What can hang from each mark
riboko: mozib rilo
radume: mozib rilo
mozib: riboko
rilo: radume riboko zugib
dudeba: medad rilo
vimu: dudeba
medad: zugib

In the rows, 128 means zero.
Known rows, with every way that one mark hangs from another
{riboko mozib {rilo radume zugib}}: [155 119 135 129 133 109 117 131 116 107  82 131 127 106  74 129 141 129
  98  91 167]
{riboko rilo}: [146 142 138  96 128 135 130 138 137 133  73 134 131 110 107 126 145 116
 122 132 171]
{rilo radume {riboko mozib} zugib}: [144 117 126 164 127 102 110 105 107  93 137 132 119 136 109 134 113 141
 104  82 117]
{dudeba {rilo radume}}: [114  99 151 131 130 116 137 125 156 124 131 130 147 131 123 131 125 115
 141 115 133]
{medad zugib}: [129 172 133 127 129 152 127 119 141 122 115 112 112 127 126 115 114 120
 142 133 129]
{radume {mozib riboko} {rilo zugib}}: [146 141 137 112 121 127 122 144 115 149 135 144 122 122 150 132 130 108
 138 159 224]
{radume {rilo riboko}}: [136 146 132 132 115 129 133 114 127  96 143 148 114 147 179 143 125 122
 128 136 150]
{vimu {dudeba medad}}: [117  89 118 106 113 129 109 109 123 145 127 108 134 119 152 131 178 136
 134 162  95]
{rilo {radume {mozib riboko}} zugib}: [152 115 144 130 132 109 102 118 123 143 128 129 141 127 105 125 125 115
 135 127 193]
{rilo {riboko mozib} zugib}: [140 137 115 144 122 125 116 124 100 122 126 135 106 124 113 129 106 139
 108  98 120]
{dudeba {medad zugib} {rilo {riboko mozib}}}: [ 78 160 106 103 130 145 159  92 122 106 145 115 110 100 142 121 118 140
 140 121  42]
{radume {rilo riboko zugib}}: [150 155 127 167 120 127 128 154 117 108 132 149 111 161 173 132 115 135
 112 125 142]
{dudeba {rilo riboko}}: [113 136 135 133 129 139 147 139 139 137 138 139 128 135 141 129 104 128
 137 120 102]
{radume mozib rilo}: [131 147 115  91 121 135 127 109 133 125 144 130 120 125 125 138 125 102
 147 158 202]
{dudeba rilo}: [110 122 140 114 126 136 145 146 149 152 118 133 134 119 127 126 119 114
 143 133 138]
{radume mozib}: [134 142 114  87 127 136 115 106 135 148 125 116 128 114  85 126 114 107
 147 144 178]
{dudeba medad rilo}: [ 91 117 124  82 121 124 148 129 146 147 103 128 142 107 146 122 144 120
 145 149 105]
{riboko {rilo radume}}: [151 121 148 114 133 116 122 119 143 104  83 132 142 124 102 132 150 117
 119 117 167]

Rows
[156 146 111 162 139 118 104 116 123 113 144 121 129 159  91 125  92 135
 120 102 133] -> {rilo {radume mozib} riboko zugib}
[135  88 140 210 138 129 123 157 126 131 174 124 136 171 140 131 120 157
 112 107  59] -> {vimu {dudeba {rilo radume riboko zugib}}}
[110  94 118 139 126 135 130 169 124 172 128 116 136 128 148 118 154 148
 123 151  68] -> {vimu {dudeba medad {rilo zugib}}}
[156 132 135 181 131 109 109 128 125 102 127 134 130 163 131 127 110 142
 108  95 114] -> {rilo radume riboko zugib}
[148 158 111 123 126 134 121 144 124 137 131 131 116 137 119 127 115 115
 131 149 199] -> {radume mozib {rilo zugib}}
[ 91 104 131 143 135 138 135 111 145 118 164  94 139 134 151 122 157 145
 144 146  37] -> {vimu {dudeba {medad zugib} {rilo radume}}}
[ 86 159 121  97 131 148 157 124 150 134 116 112 126 113 149 109 130 126
 151 147  74] -> {dudeba {medad zugib} rilo}
[135 160 109 113 124 138 128  99 126 109 165 136 113 139 142 141 108 116
 140 145 163] -> {radume mozib {rilo riboko}}
[128 106 132 135 122 105 114  70 117  83 150 128 122 121 115 145 123 128
 120  93 120] -> {rilo radume {riboko mozib}}
[151 172 104 145 129 138 123 135 114 119 151 138 110 154 134 131  99 128
 123 134 161] -> {radume mozib {rilo riboko zugib}}
[111 122 107 113 137 112 131 132 140 139 124 116 150 126  97 115 123 129
 136 132 117] -> {dudeba medad {rilo {radume mozib} zugib}}
[127  96 135 168 132 146 128 184 127 179 143 120 131 142 128 121 129 141
 123 138 100] -> {vimu {dudeba {rilo zugib}}}
[ 95 134 118 101 122 126 151 120 136 130 124 134 136 122 161 126 130 134
 137 137  69] -> {dudeba medad {rilo riboko}}
[ 97  95 135 102 124 104 140 109 152 119 116 124 154 119 143 127 152 122
 140 131 100] -> {dudeba medad {rilo radume}}
[131  92 122 168 143 134 117 155 133 160 175 106 142 147  85 125 119 137
 131 127 115] -> {vimu {dudeba {rilo {radume mozib} zugib}}}
[150 105 175 103 127 107 123 119 135 117  87 145 147 108 131 136 167 111
 125 128 190] -> {mozib {riboko {rilo radume}}}
[ 92 139 114 147 135 163 145 123 128 130 168 104 120 138 171 120 133 156
 141 148   4] -> {vimu {dudeba {medad zugib} {rilo riboko}}}
[162 135 158 117 129 127 126 176 117 155  62 151 131 108 130 120 150 122
 112 136 191] -> {mozib {riboko {rilo zugib}}}
[146 140 140  64 132 138 127 126 126 157  96 136 136  87  95 129 143 103
 143 153 213] -> {radume {mozib {riboko rilo}}}
[123 131 124 114 112 122 133  91 111  88 158 145 103 118 159 150 130 121
 123 124 149] -> {radume {rilo {riboko mozib}}}
[149 136 124 109 130 129 126 156 108 135  68 134 115  95  80 123 136 128
 101 107 171] -> {riboko mozib {rilo zugib}}
[121 112 133 169 133 111 136 131 119 106 150 136 127 133 111 132 103 140
 112  81  97] -> {dudeba {rilo radume {riboko mozib} zugib}}
[113 108 113 161 128 138 133 164 115 155 147 122 131 146 161 122 140 162
 116 142  33] -> {vimu {dudeba medad {rilo riboko zugib}}}
